Each row was made from one walk, in order. Every step used is in the known rows, and no mark comes twice. Write each row's walk.
Known rows:
z -> b: [-3,3,-3,-6,3,-3,-3,6,-1,-3,14,-11,13,-1,-13,-1,2,0,4,-4,-6,-3,0,-3,11,2,4,1,24,-12,-3,-6,-5,0,4,11,-3,-4,-7]
j -> r -> d -> z: [-22,-7,-3,3,-3,-2,12,11,-2,-28,-16,-2,-5,40,-8,8,0,-14,-3,0,-9,7,-5,4,0,-12,12,6,4,12,8,0,-8,-6,0,-2,2,2,4]
z -> b -> r: [-5,2,-7,1,1,-1,-12,9,-7,-6,14,-9,9,-3,-25,-13,-5,-11,5,0,5,-1,-3,-8,18,-5,5,5,19,-9,-3,-3,-2,-1,5,11,0,1,-19]
j -> r -> d -> z -> b: [-25,-5,-5,-2,-1,-4,10,15,-3,-30,-6,-8,2,39,-18,6,1,-13,0,-4,-12,4,-6,2,8,-10,14,7,22,3,7,-5,-12,-6,2,6,0,0,-1]
d -> z -> x: [1,6,6,26,1,-5,12,6,4,-29,-8,-3,1,3,-4,11,6,-2,4,4,-11,4,-4,-4,3,2,0,4,-2,3,3,1,-6,1,6,11,-6,0,-16]
q -> z -> x -> r: [4,0,-1,40,13,11,-6,-1,-6,-30,-7,-7,-1,-6,-16,1,10,18,9,12,0,-3,0,-6,-1,-3,2,3,-4,-5,7,9,-5,-3,0,6,0,-2,-11]
r -> q -> z: [3,5,-10,4,0,20,-9,3,4,-31,-8,4,2,-7,6,7,2,1,5,33,3,-5,7,-2,-2,5,3,2,3,5,16,7,-5,-4,-5,4,1,4,2]
g -> r -> d: [1,8,0,-3,4,3,-1,1,1,-8,-11,1,4,31,11,-1,-4,-38,-1,2,4,4,-3,1,7,-2,12,4,4,8,13,4,-7,-2,-6,-2,5,1,8]
l -> r -> q -> z -> x: [5,5,-15,32,-1,17,-6,0,5,-31,-12,-5,11,-5,-27,5,5,4,12,34,0,-6,6,-8,-3,4,5,9,0,3,19,6,-2,-1,-3,23,-7,-2,-6]
y -> z -> b -> r -> d: [0,20,-5,0,2,36,16,6,-3,-9,10,-2,8,33,-22,-14,-13,-12,2,-4,-1,6,-5,0,15,-2,1,6,21,-5,7,1,-15,-3,6,10,7,0,-18]
q -> z -> b -> r: [-3,1,-9,8,1,5,-12,8,-4,-39,8,-4,6,-7,-17,-12,-2,-10,6,6,6,-3,1,-12,16,-2,5,5,13,-4,1,5,-6,-8,1,11,0,1,-21]
l -> r: [4,2,-7,6,-2,-3,2,-1,0,-3,-4,-2,11,-1,-31,-3,0,4,2,3,0,1,2,-4,-4,0,2,5,-2,6,4,2,6,0,-4,12,-3,-3,-2]
l -> r -> v -> z -> x: [-1,3,-19,23,-2,-10,11,1,4,-3,-11,-7,26,22,-19,12,6,8,-1,-4,-12,2,-3,-3,-4,2,0,16,-13,1,23,9,10,-1,-4,30,-5,-7,-5]
g -> r -> v: [0,1,-11,-3,2,5,4,4,-2,-5,-13,-2,17,19,7,2,3,-23,-4,-6,6,2,-3,-4,6,1,15,7,-7,8,19,4,4,2,-7,10,2,0,15]
l -> r -> d: [5,5,-4,3,-1,7,1,-2,4,-3,-10,-1,13,28,-28,-1,-7,-5,-1,0,-1,3,-2,4,-5,-1,0,8,1,6,12,0,-1,-1,-4,11,0,-5,-1]
g -> r: [2,6,-3,-1,2,-8,-1,1,-2,-9,-4,1,2,3,7,-2,3,-28,5,5,4,1,2,-6,9,0,14,2,2,7,3,7,0,-1,-7,0,0,2,7]
g -> r -> q -> z -> x: [2,8,-11,25,2,12,-9,3,1,-36,-12,-3,3,-1,12,5,7,-28,13,36,4,-6,5,-10,10,4,17,3,2,4,19,10,-6,-2,-5,11,-3,1,3]
l -> r -> v -> z -> d: [-1,4,-20,-3,2,-13,13,2,4,-5,-4,-9,26,36,-13,12,3,5,-5,-9,-6,4,-1,10,-6,-2,2,17,-11,8,23,7,6,-2,0,29,-5,-12,-5]
x -> r -> q -> z: [9,5,-9,10,14,17,-10,3,-6,-28,-10,1,5,-12,-21,4,7,22,6,37,7,-4,7,-3,-7,-3,5,5,1,3,18,7,-4,-3,-7,-1,5,2,3]
j -> r -> q: [-25,-11,-15,5,-3,9,-4,7,-6,-5,-7,-5,-5,8,-9,3,6,-3,5,28,1,-4,5,0,2,-10,16,3,7,3,11,-3,-1,0,-4,1,0,2,15]
y -> r -> d -> z -> x: [-11,21,4,28,0,4,11,4,5,-26,-12,0,3,44,-8,9,-7,17,-1,4,-4,8,-8,4,-7,-1,-5,7,0,19,13,0,-8,-3,1,5,-3,0,-12]
l -> r -> v -> z: [0,4,-20,0,-3,-15,12,2,4,-5,-10,0,28,19,-19,10,5,7,-6,-6,-10,4,0,-2,-7,2,-1,16,-12,6,22,8,11,-3,-9,23,-1,-5,2]
r -> d: [1,3,2,-4,2,12,0,0,3,0,-7,1,1,31,5,2,-9,-11,-4,-4,-1,3,-6,10,-2,-2,-2,2,3,1,9,-2,-7,-1,0,-2,5,0,1]
r -> v -> z -> d: [-6,3,-14,-10,4,-12,12,2,3,-1,1,-9,18,41,21,16,3,1,-8,-14,-6,4,-6,15,-4,-1,1,12,-11,2,23,7,0,-2,3,19,-1,-11,-3]
r -> v -> z -> x: [-6,2,-13,18,1,-8,9,3,3,0,-6,-6,17,25,12,17,7,4,-3,-8,-14,2,-7,1,-1,2,-2,11,-13,-5,24,7,4,-1,0,19,0,-4,-4]
d -> z -> x -> r: [6,7,7,31,13,-5,9,6,-4,-28,-10,-5,2,-1,-26,10,11,15,4,9,-8,3,-4,-3,-1,-4,2,5,-2,2,5,4,-6,1,4,8,-2,0,-16]
v -> r: [16,2,-9,4,-1,-1,-1,2,-3,-4,-1,-1,7,3,10,0,0,-12,2,5,11,3,2,-5,-13,3,-2,5,-7,-14,5,1,-4,-5,-2,-3,-1,1,4]
b -> z: [5,6,-1,2,-2,25,24,1,0,1,4,4,-2,1,-2,-14,-1,0,1,-3,-11,0,2,-1,-1,-2,-3,4,-4,-2,3,4,-3,-3,-4,8,1,4,5]
b -> r -> d -> z: [1,7,1,3,-2,4,1,10,-2,-28,-12,6,0,28,-11,-5,-12,-23,-5,2,5,9,-7,1,6,-8,-1,10,-4,14,10,4,-7,-4,2,0,5,5,-19]

Write each row's walk:
[3,3,5,34,17,14,-5,-2,-5,3,-9,-11,1,22,-22,2,1,12,3,4,0,1,-9,6,-1,-7,0,4,1,-9,11,0,-9,3,3,5,3,-5,-8]
z -> x -> r -> d
[-17,15,-17,4,-4,-13,11,3,3,-4,-6,3,19,32,3,12,-1,30,-7,-3,-3,4,-2,1,-12,1,-5,11,-11,16,22,8,9,-5,-9,8,1,1,5]
y -> r -> v -> z
[1,13,-7,-3,1,0,-2,18,-1,-37,3,-3,13,-3,-25,2,-1,-11,4,22,-2,1,0,-7,15,0,7,11,20,4,9,-1,-7,-1,4,14,-2,5,-21]
d -> z -> b -> r -> q
[-10,18,-13,10,2,17,-5,0,3,-33,-2,-4,2,24,3,5,-2,26,4,29,12,-2,6,6,-10,0,3,3,3,19,19,4,-7,-3,-3,9,-6,-5,-4]
y -> r -> q -> z -> d
[2,9,9,20,3,8,10,5,6,-26,-14,-3,1,35,1,13,-3,-12,-1,0,-11,6,-10,6,0,0,-2,6,1,4,12,-1,-12,-1,6,7,-2,-1,-14]
r -> d -> z -> x
[20,13,-3,-2,-1,2,11,8,3,-29,-14,4,9,32,12,9,-5,-22,-5,3,3,11,-5,2,-16,3,-4,10,-5,-4,13,1,-14,-7,0,-3,0,2,-3]
v -> r -> d -> z
[-4,5,-12,-1,1,10,-16,10,-6,-8,11,-9,11,-5,-24,-8,-4,-11,7,23,7,-4,0,-5,16,-2,8,7,23,-7,9,-4,-4,0,3,14,1,2,-15]
z -> b -> r -> q
[-7,8,-11,-4,0,-30,-2,10,-3,-12,17,-3,10,1,-8,-3,-1,-12,6,2,-9,1,0,-8,15,-3,2,10,13,-7,3,8,-1,-8,1,9,2,1,-21]
v -> z -> b -> r
[4,10,6,-5,1,4,11,7,5,-27,-13,4,4,32,1,10,-6,-11,-6,-1,-8,8,-6,7,-2,0,-2,6,2,11,10,0,-10,-3,1,0,3,1,-7]
r -> d -> z
[7,7,-8,6,19,18,-10,1,-6,-29,-3,-9,3,4,-15,5,7,19,5,32,10,-4,6,9,-7,-5,8,5,3,3,19,7,-10,-1,-1,8,2,-7,-4]
x -> r -> q -> z -> d
[1,5,0,30,0,30,22,-1,0,4,2,-3,-3,4,-3,-12,2,0,8,-1,-15,-2,-2,-2,4,-2,-3,4,-4,-8,4,2,-7,0,1,17,-3,1,-3]
b -> z -> x
[4,5,-1,-3,3,26,24,0,0,0,11,-6,-4,24,6,-12,-2,-2,2,-7,-7,1,-1,13,0,-6,1,3,-1,0,4,2,-10,-1,3,16,-4,-7,-3]
b -> z -> d
[4,17,1,-10,4,-7,9,11,2,-36,-6,-3,14,31,-2,6,-1,-40,1,1,-7,5,-4,-4,15,2,16,8,22,9,11,2,-12,-4,-2,8,0,1,-3]
g -> r -> d -> z -> b
[-1,2,-7,2,2,3,-4,7,1,-37,8,-5,9,-5,-7,-1,3,0,6,2,-5,-5,3,-8,8,4,4,3,19,-7,1,2,-8,-7,1,10,-3,-1,-10]
q -> z -> b
[1,3,-13,11,-3,19,-16,5,-2,-32,-6,5,-1,-7,-8,-8,-4,-12,5,33,14,-2,3,-8,6,-3,3,6,-3,7,15,9,-2,-5,-4,3,3,5,-12]
b -> r -> q -> z
[-26,-12,-5,3,-2,6,2,5,-5,-3,-11,-6,-7,39,-6,-1,-2,-12,-2,-2,-2,3,-5,7,1,-14,12,4,5,4,8,-2,-5,-4,-2,-4,4,-1,11]
j -> r -> d
[-5,1,-17,3,-1,-11,1,7,-4,-4,-6,3,13,19,-2,-1,-3,-8,-6,-5,2,6,-5,-2,5,-5,-1,14,-16,5,21,11,9,-6,-4,10,5,3,-10]
b -> r -> v -> z
[-34,-14,-19,24,-2,-12,10,8,-4,-2,-11,-10,8,33,2,12,12,2,0,-5,-13,2,-6,0,2,-11,11,11,-9,-3,20,5,5,-3,-2,15,0,-2,7]
j -> r -> v -> z -> x
[-6,-1,-14,-1,2,9,-8,12,-7,-2,5,-11,22,12,-25,-8,-5,-6,-4,-9,8,0,-8,-5,15,-4,5,10,12,-8,11,-6,0,1,2,21,2,-1,-12]
z -> b -> r -> v
[5,15,2,35,13,33,21,-5,-5,0,-1,-4,-1,10,-25,-3,6,23,7,6,-5,2,-1,-1,-2,-3,-1,0,0,-7,6,6,-8,2,5,7,3,-1,-9]
y -> z -> x -> r
[2,-3,-5,34,17,15,-3,1,-8,6,-12,-14,15,11,-25,5,8,25,0,-1,3,-2,-9,1,-4,-6,2,7,-9,-10,18,0,0,7,1,15,2,-5,-2]
z -> x -> r -> v
[0,10,-1,-1,0,-11,3,16,-3,-37,6,-4,9,-1,-26,-2,-2,-12,2,2,-4,3,-4,-9,16,-2,5,9,16,4,-1,-2,-7,-3,6,12,-1,3,-25]
d -> z -> b -> r
[-9,22,3,5,-2,1,12,5,5,-29,-12,6,4,42,-8,8,-10,16,-5,2,-1,9,-4,4,-10,-1,-4,7,1,25,12,1,-6,-5,-3,-2,0,1,-5]
y -> r -> d -> z
[17,14,-5,-7,1,1,9,13,2,-32,-4,-4,18,31,1,8,-5,-23,-2,1,0,7,-5,0,-8,5,-1,12,12,-12,11,-4,-18,-8,3,4,-1,1,-8]
v -> r -> d -> z -> b
[-25,-12,-18,12,-4,13,-5,8,-4,-32,-11,-2,-7,4,-4,3,8,-2,8,32,1,-5,6,-4,1,-7,16,4,4,7,14,5,-3,-6,-6,1,1,3,12]
j -> r -> q -> z
[4,2,0,38,15,18,-7,-2,-3,-32,-13,-6,0,16,-14,1,3,11,6,9,0,-1,-5,0,-3,-4,-1,4,-2,-5,14,7,-11,-4,0,5,3,-3,-12]
q -> z -> x -> r -> d
[0,3,-8,29,0,24,-9,2,4,-30,-8,-3,1,-5,5,9,5,0,11,35,-1,-8,3,-3,0,4,2,3,1,-2,18,5,-8,-2,0,12,-3,-1,-6]
r -> q -> z -> x
[4,9,-13,3,2,10,-8,4,2,-37,-11,4,4,-3,11,3,5,-29,9,35,7,-4,9,-9,6,5,17,3,4,12,19,12,-5,-6,-10,3,1,4,9]
g -> r -> q -> z
[-3,-5,-12,5,-1,13,-5,7,-6,1,-8,-1,11,15,-13,-8,-5,-7,-8,-7,13,3,-8,-1,6,-7,1,10,-13,4,16,1,6,2,-1,11,5,2,-6]
b -> r -> v
[11,11,7,3,15,2,7,5,-3,-24,-15,1,5,22,-27,7,0,11,-5,6,-3,7,-5,6,-7,-7,1,8,2,8,12,3,-9,-3,-2,-5,6,1,-6]
x -> r -> d -> z
[16,9,-20,2,0,15,-10,10,0,-35,2,-4,16,-4,5,5,3,-12,10,31,9,-3,7,-8,-9,9,4,9,13,-18,17,2,-13,-8,-3,9,-1,2,0]
v -> r -> q -> z -> b
[17,11,-1,20,1,6,9,6,3,-27,-14,-4,7,34,10,12,-3,-23,0,4,1,10,-8,1,-13,3,-4,10,-5,-9,15,0,-16,-5,4,5,-3,0,-8]
v -> r -> d -> z -> x
[8,13,5,-3,17,0,5,10,-4,-27,-5,-6,14,20,-36,7,0,11,-3,2,-7,4,-6,5,1,-6,3,8,20,1,9,-1,-13,-2,1,4,5,0,-10]
x -> r -> d -> z -> b
[-1,5,-9,-3,0,-1,5,18,-2,-33,-1,-4,21,12,-26,2,-1,-8,-6,-8,-1,4,-8,-7,13,-1,5,13,11,4,12,-3,-3,-1,4,20,-1,2,-19]
d -> z -> b -> r -> v
[3,10,-11,0,6,11,-8,2,2,-38,-5,-6,3,14,20,4,4,-31,9,31,10,-3,6,2,7,1,20,4,4,13,19,9,-10,-2,-5,10,-4,-6,4]
g -> r -> q -> z -> d
[5,-3,-8,4,16,12,-1,2,-9,4,-12,-6,18,9,-26,3,6,28,-8,-4,7,-1,-5,2,-8,-6,3,8,-8,-1,19,1,4,3,-6,6,6,-2,7]
x -> r -> v
[-5,5,-4,-3,3,8,-11,9,-5,-7,8,-8,9,23,-22,-12,-11,-19,1,-3,4,1,-8,0,16,-5,4,8,21,-8,5,-4,-9,-2,5,10,4,-2,-18]
z -> b -> r -> d
